Each row was made from one small tree. Brackets hold a mark, then the marks that hang from it, in alphabetical order. Every link used is in the known rows. Write each row's tree.
(in the rows, 128 means zero)
Known rows:
(H (Y B)): [139 131 132 122 144 104 150 151 135  61 107 117 161 115 122  94 152 138
 139 101 129 139 132 117 119 150 122 116 109 121 107 143 143 118 114 116
 133 120 126 169 135 101 142 127 135 110 145 114 125 129 153 139 103 127
 106 119]
(S (Q F) (V N Z)): [161 151 149 184 137 115 124 139 154  83 131 137 124 115 170 203  94 111
 119 136 158 104 176  99 157  75 107 141 199  94 119  71 130 101 130 139
 177 149 138 202  98  99 210  94 128 168 137 109 106 163 117 170 138 148
 161 148]
(Y H): [109 118 153 115 123 122 120 117 156 104 113 154 135 131 103 113 115 112
 129 129 125 139 134 142 120 128 124  96 131 114 135 137 124 107 119 137
 154 147 127 101 102 128 109 115 127 116 130 103 120 153 119 118 137 117
 138 111]
(D (E (V (N K) Z)) R): [110 126  99 134 104 163 141 143 153 135 180 123 143 113 131 122 101 111
 134 141 149  87 140 163 192 146  89 162 100  94 152  86 101 115 128 144
 123 119  63 149 160 100 183  71  88 119 123  75 156 133 153 132 121 137
 130 138]
(W R): [111 117 152 124 142 134 140 119 132 123 126 118 124 125 119 160 155 146
 138 111 132 118 114 139 132 118  87 127 100 118 130 143 116 157 110 111
 143 146 127 132 134 147 109 131 131 128 131 107 131 133 130 135 115 118
 115 127]
(V N S Z): [ 98  77 122 153 145 172 117 142 128  99 163 146 118 139 134 115  68 132
 125 129 168 131 176 172 146  73  87 140 162 140 164 103 142 108 138 157
 228 135  85 177 195 122 228 125  88 163  90  65 124 140 123 160 138 153
 164 160]
(T A): [154 115 104  98 141 122 146 129 124 112 177 124 123 136 129 118 136 137
 135 130 138 122 132  85 112 113  92 141 114 123 112 116 102 141 147 119
 118 122  78 111 125 129 131 136 124 133 121 112 121 116 103 130 148 123
 110 147]
(H Y): [152 139 130 125 149 120 168 158 127  92 133 107 139 135 135 102 149 137
 137 127 113 137 119  94 125 149 106 120 126 116 122 139 141 118 118 122
 134 107 126 152 126 102 147 129 136 117 155 115 114 125 137 136 122 135
  99 128]
(Z (V (N K) (S (Q F)))): [135 142 107 161 129 131 137 148 143 111 164 149 134 140 163 170  99 113
 106 139 122 106 191 111 143 106 117 198 154  94 138  77 175 119 140 149
 155 128  83 168 143 142 213 108  98 137 120  99 113 177 149 130 152 160
 157 141]
(L (Z (V N (S Q)))): [101 108 114 163 148 157 122 138 132 132 127 138 125 143 153 131  88 120
 129 152 152  97 164 134 138  68  78 172 144 110 151  89 129 111 127 182
 186 160 117 157 139 141 196 127  99 144 135 101 101 158  96 137 139 155
 179 150]
(J (P K)): [139 135 142 125 129 148 107 139 130 120 151 127 131 145 179  79 137 125
 127 162 137 111 114 105 113 170 136 168 100 137 118 110 130 109  94 163
 158 107 152  96 131 167 124 127 128  99 132 157 132 119 123 140 138 104
 126 136]
(V N): [139 119 123 144 135 147 142 131 149 160 138 147 137 126 124 133 114 134
 130 121 123 130 170 132 143 115 108 129 151 131 150 115 145 117 138 133
 160 102  93 142 157 134 165 115 110 126 116 116 129 131 121 117 144 144
 144 131]
(Z (V (S Q))): [106 129 120 150 138 133 105 134 134 105 127 124 131 141 171 159 105 115
 120 159 124 121 150 108 131  88 106 184 141 121 129 117 149 116 123 144
 144 153 135 147 126 140 191 134 117 134 137 103 115 173 140 137 128 152
 132 127]
(G (J P)): [ 80 138 111 141 140 152 110 142 121 119 120 125 133 167 164 107 122 135
 124 128 141  93 101 112  75 156 123 154 123 149 138 117 102 158 111 160
 140 131 134  98 134 160 120 112 143 122 126 136 145  97 137 134 141 130
 102 114]
(Q F): [133 147 125 130 134  86 142 143 128  95 135 136 116 124 133 154 141 124
 106 101 125 119 131 118 124 146 126 125 129 116 125  92 148 144 131  95
 115 166 106 135 106 128 133 119 129 142 130 114 132 126 130 139 142 123
 114 121]
(S (Q F)): [142 156 147 165 137  85 138 124 127  76 128 122 112 120 149 175 143 111
  98 125 136 116 138  97 139 132 156 109 159 115 115 105 134 134 135 103
 124 165 138 160 110 115 141 115 149 138 149 140 128 153 125 143 134 121
 116 122]
(V (N K) (S Q) Z): [125 101 126 175 131 167 119 132 119  71 183 150 122 140 144 127  78 115
 108 139 179 115 195 159 163 102 133 143 170 109 149  90 138 111 153 171
 223 108  91 202 194 106 231  99  96 159 103  99 111 164 138 159 136 143
 186 179]
(P K): [163 136 139 135 117 128 129 131 121 126 154 116 130 131 136  82 134 120
 134 146 132 124 139 120 131 153 162 131 127 125 119 143 149 115 104 138
 144 121 139 130 130 160 140 113 125 110 136 161 119 123 119 136 130 113
 151 139]
(N (K (A T))): [147 166 101 143 103 142 131 129 124 110 195 123 141 142 139 119 144  99
 114 124 105 110 164 108 135 168 138 149  96  88  99  92 119 144 144 124
  99  91  94 125 151 136  85 101 110 127 103 127 128 126 121 116 135 111
 159 148]
(G (J (P (K N)))): [107 151 116 143 143 163 134 132 116 131 132 117 144 163 170  72 131 127
 125 144 156  92 118 111  79 180 162 162 127 154 149 116 120 158  88 171
 146 117 133  99 143 173 128  98 140 112 127 149 140  95 131 129 148 127
 121 123]
(E D V): [107 133 111 111 138  87 107 137 130 116 135 134 154 113 147 133 103  93
 138 147 139 114 123 131 116 164 135 127 103 101 123  91 102 152 133 169
 107 124 109 169 129 135 169  64 123 100 126 131  80 145 149 157 143 124
 141 114]
(B (Y H)): [100 118 136 122 137 122 158 131 160  94 123 124 125 138 111  95 124 126
 139 133  98 157 148 121  91 150  97  88 131 112 139 158 119 116 122 132
 158 130 143 133 109  97 114 100  99 115 145 115  90 134 135 135 127 117
 143 116]
(E (D R) (V N (S (Q F)) Z)): [ 85  94 126 144 150  98  85 141 135  64 172 133 142 106 164 162  79  88
 115 153 183 103 161 163 151 129  90 121 130 105 143  76 112 140 142 169
 185 166  58 219 160 112 250  46  97 135 107  63 103 167 151 184 146 135
 153 123]
(E (V (S (Q F)) Z)): [ 74 122 130 147 140  99  79 148 116  57 138 129 111 129 167 146  96 104
 122 161 165 119 135 131 143 123 123 128 139 101 130  59 123 136 126 139
 166 171 129 177 158 115 217  98 118 166 146  89  89 154 124 190 127 134
 131 141]
(U (V N)): [152 113 126 138 108 132 125 159 149 154 154 122 128 122 143 141 114 134
 138 150 115 143 156 132 159 118 104 142 140 130 138  79 146 103 127 140
 153 111 106 144 134 144 166  82 106 118 143 114  85 124 120 132 137 146
 150 118]
(L (Z (V (N K) S))): [106 112  99 148 129 165 129 149 126 142 153 151 130 148 146 112  88 120
 134 135 149  96 168 148 134  91  85 194 125  89 153  78 136 118 132 191
 178 136  97 145 145 144 189 120  86 137 121  98  97 149 109 134 144 155
 193 161]
(L (Z (V (N K) (S (Q F))))): [114 127 106 164 135 138 134 146 126 114 152 152 124 142 153 140  95 112
 115 130 155  87 171 130 138  94  97 184 143  83 147  58 140 123 139 174
 177 153  97 161 132 138 195 112  92 144 130 108  97 156 106 141 147 150
 185 158]
(X (G J)): [ 95 143 112 135 115 127 116 133 123 133  85  98 113 156 140 130 126 139
 136 125 127 104 146 119  82 152 134 106 173 109 140 127 136 144  96 142
 155 154 113 113 152 158 136 120 124 120 137 110 124 133 139 153 105 136
 119 118]
(D (E (V N (S Q))) R): [ 94 100 106 153 126 151 109 136 161 119 155 109 140 118 139 131 113 109
 125 165 129 103 146 140 199 133  95 151 110 111 153 110 120 103 126 126
 136 157  71 165 168 110 196  90 104 129 143  75 161 167 159 116 115 139
 100 115]
(L (Z (V (N (K (A T))) (S Q)))): [110 132  94 177 131 171 119 141 133 117 168 132 133 153 165 131  92 101
 124 143 133  89 186 117 140  92  83 190 127  85 134  64 118 122 135 174
 168 140  98 150 156 149 167 112  85 143 119  98 105 156  86 128 142 142
 192 158]
(D (E (V (N (K A)) S Z)) R): [ 86 110  92 133 112 174 135 142 149 105 200 117 148 129 141 115 102 104
 126 157 148  88 159 160 199 136  71 162  94  92 154  82 104 112 133 141
 145 142  38 157 188 106 187  79  79 135 112  42 157 134 154 129 121 137
 134 147]
(U (B Y) (V N (S (Q F)) Z)): [128  66 153 152 149  89 103 195 147   9 151  92 115 102 171 160 111 128
 114 157 142 155 166 126 156  85  72 115 147 139 131  56 132 100 150 152
 230 175 112 210 158 111 232  42  61 131 164  86  53 124 142 210 126 159
 174 129]
(Z (V (N K) (S Q))): [130 135 109 161 123 151 124 137 142 128 162 145 141 143 163 156  96 116
 116 154 126 112 191 115 145 100 117 204 150 101 137  92 167 114 140 166
 164 102  95 162 152 140 214 107  97 130 124 102 111 175 150 124 142 160
 161 142]
(L (Z (V (N K) (S Q)))): [111 117 105 162 131 158 130 137 127 134 147 146 131 144 152 128  87 114
 124 145 155  91 168 135 138  87  98 186 142  88 148  78 129 116 135 189
 179 140 111 160 142 136 190 117  97 140 135 114  95 163 104 137 143 152
 195 157]
(S Q (V N Z)): [155 136 149 180 136 147 115 130 152 108 119 135 134 118 168 185  87 115
 134 157 160 111 174 105 161  63 104 145 199 111 122 100 112  89 125 166
 184 119 159 199 114  96 205 100 124 160 140 120 106 166 114 161 128 148
 170 154]

Write each row's tree:
[121 119 116 190 130 178 114 129 124  59 206 131 127 147 158 132  85 100
 105 142 157 109 213 136 160 106 115 143 160 104 130  73 125 116 153 153
 212 113  75 194 215 120 198  96  87 163  90  80 120 159 114 154 136 136
 187 178]
(V (N (K (A T))) (S Q) Z)
[157 159 152 168 131  97 109 138 139  57 121 121 116 115 174 199 105 107
 117 142 160 104 143  96 150  87 116 142 184  93 105  84 117 108 120 136
 151 172 167 190  77  97 178 101 140 167 145 118 105 164 119 177 125 133
 147 145]
(S (Q F) (V Z))
[137 142 144 123 144 159 132 121 125 134 145 126 144 137 178  69 141 123
 123 168 153 114 122 111 115 177 155 175 112 146 137  99 140 116  83 159
 154  94 151  98 146 158 132 123 129 100 126 149 131 121 129 123 146 110
 140 140]
(J (P (K N)))
[ 82 109 114 147 122 147  99 135 141  81 155  96 127 115 145 128 103 104
 128 163 157  98 116 154 192 129  93 148 109 108 142 108  91 108 116 130
 141 178  99 159 160  99 191  96 109 137 138  70 159 154 154 145 102 128
 102 132]
(D (E (V (S Q) Z)) R)
[126 160  92 179 128 137 125 144 151 102 190 135 137 142 176 175 110 100
 101 134 100 102 211  93 139 111 104 201 142  90 120  65 163 127 143 131
 142 129  75 160 157 152 195 100  89 139 111  84 121 174 131 128 152 151
 161 137]
(Z (V (N (K (A T))) (S (Q F))))
[161 143 124 144 110 159 125 150 148 130 155 152 142 126 143 150  81 121
 143 131 152 109 173 139 154  88  98 172 163  84 127  82 128 101 132 179
 170  90 120 176 122 108 194  94  97 151 111 106 100 143 132 157 135 152
 188 168]
(S (V (N K) Z))
[144 126 130 148 127 158 118 148 154 130 130 141 137 122 146 157  79 127
 142 138 150 118 169 132 147  68  78 160 170 110 131  94 123  98 122 167
 177 117 129 173 118 113 197 107 106 155 119  94 108 141 118 158 132 157
 171 154]
(S (V N Z))
[ 85  85 123 143 149 118  82 132 133  79 167 128 151 108 162 150  73  88
 125 169 185 109 158 169 158 123  91 123 128 112 150  92 101 134 141 185
 192 150  68 217 174 116 252  51 100 131 111  69  99 171 152 180 137 136
 159 130]
(E (D R) (V N (S Q) Z))
[ 95 116 117 152 141 145 107 135 121 111 121 126 120 142 160 130  97 117
 130 155 152  99 138 131 126  77  89 173 130 105 139  95 117 116 122 178
 165 175 143 146 125 137 173 135 110 139 141 114 100 155 100 142 129 143
 162 149]
(L (Z (V (S Q))))
[191 165 138 174 121 106 133 140 155 105 142 149 137 121 156 196 124 103
 109 136 129 100 187  81 161 117 139 160 180  69 114  67 153 107 146 139
 149 119 124 200  97 111 188  84 130 152 150 135 105 178 137 139 140 142
 161 140]
(S (Q F) (V (N K)))
[ 82 124  91 136 131 150 114 153 136  93 139 119 123 130 139  98  81 111
 139 149 142 101 123 149 167 128 114 161 118 108 148  85 103 107 123 137
 132 155 112 152 172 113 194 104 104 138 127  87 125 145 145 149 120 134
 119 142]
(D (E (V S Z)))
[ 97 171 111 148 127 159 111 124 125 125 123  83 134 167 183  95 141 121
 128 148 122  90 163  93  73 191 142 138 152 113 132  99 131 146  70 152
 155 136 115  84 177 190 112 114 120 108 124 114 133 129 123 139 123 117
 131 125]
(X (G (J (P (K (A T) N)))))
[118 130 114 165 146 127 129 143 149 112 142 142 130 137 166 174  98 121
 110 144 118 118 185 107 137  83  95 188 155 117 141  86 172 116 133 137
 163 153  97 165 143 142 222 119 103 140 126  87 117 172 135 130 150 161
 140 123]
(Z (V N (S (Q F))))
[102 126 104 122 113 137 126 137 154 135 150 105 140 112 130 122 128 114
 136 149 122  98 107 141 180 152  93 156  83 106 140 113 100 116 118 118
  92 151  91 124 133 113 147  96 113 113 144  88 165 135 155 120 111 127
  91 110]
(D (E V) R)
[ 77  93 131 129 143 106  61 130 120  54 158 115 145 112 165 149  85  83
 129 172 187 107 125 164 146 133 103 122 110 107 133 103  88 144 129 182
 167 169  97 206 152 113 219  60 112 131 117  82 102 167 156 188 126 121
 140 128]
(E (D R) (V (S Q) Z))
[143 156 102 137 117 150 155 141 148 171 160 152 150 135 146 152 105 123
 126 129 115 109 178 118 131 115 105 200 133  98 134  92 156 124 132 161
 129  82  90 131 132 141 179 104  94 111 115 113 113 143 140 119 150 159
 165 136]
(Z (V (N K)))
[129 114 126 175 133 142 133 143 121  53 189 156 112 138 143 146  82 113
  97 121 178 111 195 153 157 107 132 143 175 101 146  66 153 121 151 154
 218 131  74 206 183 105 236  98  94 165 104  91 116 164 138 168 146 142
 177 173]
(V (N K) (S (Q F)) Z)
[110 129 105 160 138 148 153 139 128 108 166 143 133 150 165 148 107 105
 112 139 148  87 184 116 141  91  74 178 137  78 142  51 132 128 139 170
 173 162  85 162 142 139 175 112  93 146 126  89 102 150  98 133 148 150
 193 159]
(L (Z (V (N (K A)) (S (Q F)))))
[172 153 145 177 138  99 124 144 163 107 118 141 132 114 159 201 119 114
 115 141 125 111 177  76 158  91 114 146 185  94 114  76 148 103 135 127
 152 145 134 198  92 111 186  95 135 155 152 124 112 176 126 141 138 145
 143 129]
(S (Q F) (V N))
[114 119 115 166 143 147 113 136 152 130 136 136 136 137 164 164  96 123
 124 157 118 120 183 112 141  76  92 187 158 125 144 108 158 106 131 150
 166 135 106 161 152 142 222 124  99 132 129  93 117 172 134 129 142 164
 146 131]
(Z (V N (S Q)))
[154 154 112 161 112 167 114 146 152 123 176 140 146 131 159 152  90 107
 139 129 131 104 192 117 151  96  84 177 147  82 109  68 114 107 133 164
 156  90 102 167 137 120 166  88  92 158  97  98 107 140 107 151 134 143
 189 167]
(S (V (N (K (A T))) Z))
[139 167  88 155 116 158 146 141 156 163 181 138 151 142 160 162 113 111
 125 126  93 109 192 103 131 121  91 203 121  93 119  82 142 130 135 142
 115  84  79 123 144 154 155 105  85 116 102 101 123 141 123 116 151 151
 171 132]
(Z (V (N (K (A T)))))
[ 79 110 124 139 151  99  78 135 113  52 141 126 140 117 168 131  71  84
 131 166 178 110 134 148 133 133 128 122 130 107 129  85  88 138 137 185
 167 153 120 208 163 118 227  67 120 133 119 105  72 169 148 189 133 125
 153 137]
(E D (V (S Q) Z))
[121 118 123 177 137 148 147 134 121  44 201 148 125 147 158 149  94 108
  92 131 174 104 212 134 163 108 110 136 169  96 142  60 141 125 156 145
 215 132  62 204 193 111 208  93  97 170  98  70 116 150 130 160 146 141
 185 180]
(V (N (K A)) (S (Q F)) Z)
[113 129  94 139 125 161 141 142 144 137 179 147 149 154 161 143 106 119
 121 145 114 113 196 116 141 100  78 201 126 100 137  83 161 121 138 159
 153 105  65 146 165 149 190 114  81 132 104  69 116 151 141 117 148 164
 171 149]
(Z (V (N (K A)) S))
[111  57 147 114 137  98  89 199 132  18 144  79 116 109 165 131 113 136
 132 157 141 163 126 144 146  93  68 128 111 146 121  84 115 107 139 166
 199 175 135 173 150 116 192  61  62 127 155  91  50 111 151 206 108 153
 166 131]
(U (B Y) (V S Z))
[164 152 145 176 119 161 130 125 145  96 157 135 144 129 174 179 100 103
 124 163 161  99 194  95 167  86 105 150 183  85 115  79 104  99 139 175
 175 100 134 199 124  99 180  85 112 155 129 114  99 161 118 153 129 145
 189 171]
(S Q (V (N (K A)) Z))
[116  96 111 149 126 176 125 143 119  91 191 160 128 142 129 107  70 124
 122 125 173 120 187 177 151 102 114 158 153 111 155  88 146 113 148 174
 216 100  68 181 199 116 223 105  81 159  84  79 113 142 137 157 143 150
 185 178]
(V (N K) S Z)
[148 146 156 166 125 131  96 128 139  81 115 117 129 118 173 177  98 111
 133 161 163 113 142 105 150  75 115 146 179 106 106 111 100  98 119 160
 156 137 185 186  93  93 174 111 139 160 150 128 104 163 120 166 115 137
 155 153]
(S Q (V Z))
[124  93 132 170 150 145 107 129 138 103 142 139 126 135 140 135 100 126
 113 153 138 131 187 127 158  95 125 130 168 135 152 115 156 104 142 141
 201 135  99 187 179 128 207 124 116 152 128 103 124 175 130 127 135 146
 143 139]
(V N (S Q))
[120 107 126 171 131 175 135 125 118  63 196 139 131 151 155 132  91 106
 103 148 174 109 210 138 166  99 110 135 170 108 142  79 128 114 153 165
 225 112  74 200 207 109 205  98  92 159  95  79 116 149 123 153 136 143
 195 183]
(V (N (K A)) (S Q) Z)
[131  63 147 112 122 108 120 183 167  39 167 117 150 122 141 117 131 120
 117 166 104 166 184 121 155 122  69 114 101 114 132  65 136  94 158 168
 217 144  78 166 157 135 163  32  46 105 160  71  53 127 151 153 130 150
 192 119]
(U (B (Y H)) (V (N (K A)) S))
[ 89  77 107 117 139 117  85 140 143 122 163 136 158 113 142 135  93  97
 129 159 145 117 155 158 146 140  89 136  93 112 150  98 124 141 140 174
 162 138  49 194 170 139 224  56  96 120 112  71 108 161 163 150 142 140
 139 112]
(E (D R) (V N S))
[103  48 159 120 140 112  96 189 165  28 141 114 128 111 141 125  90 130
 131 153 135 168 163 157 144  84  52 109 130 145 142  77 123  84 141 174
 246 171 104 171 155 119 206  42  46 115 152  60  52 125 142 193 127 159
 189 119]
(U (B (Y H)) (V N S Z))
[ 99  97 118 141 132 125  89 134 126  77 191 138 156 112 155 141  78  85
 121 165 188 101 166 171 155 145 109 135 118  86 143  79 102 139 147 200
 183 122  55 220 179 114 246  38  93 129 105  79  96 170 163 177 139 135
 173 141]
(E (D R) (V (N K) (S Q) Z))
[178 138 120 139 111 147 124 149 154 154 144 156 149 127 137 150 108 121
 138 136 120 114 177 114 150 110 113 177 146  84 126  91 146 101 136 167
 146  82 115 169 112 124 173  97 109 140 126 119 105 157 139 126 135 151
 169 150]
(S (V (N K)))
[156  78 151 120 127  98 102 176 154 102 132 118 141  90 146 158 130 134
 123 147 123 145 143 128 166  96  99 130 117 148 121  61 132 104 145 150
 172 140 104 142 135 153 165  54  89  94 161 113  84 112 131 155 131 160
 163 102]
(U B (V N))
[110 111 115 116 136 107 109 133 153 146 156 136 164 103 137 149 104  98
 137 154 145 110 146 152 139 155  91 125  97 106 141  97 110 142 141 169
 130 121  58 174 144 132 194  46 106 101 118  95 107 145 152 143 148 132
 142 104]
(E (D R) (V N))
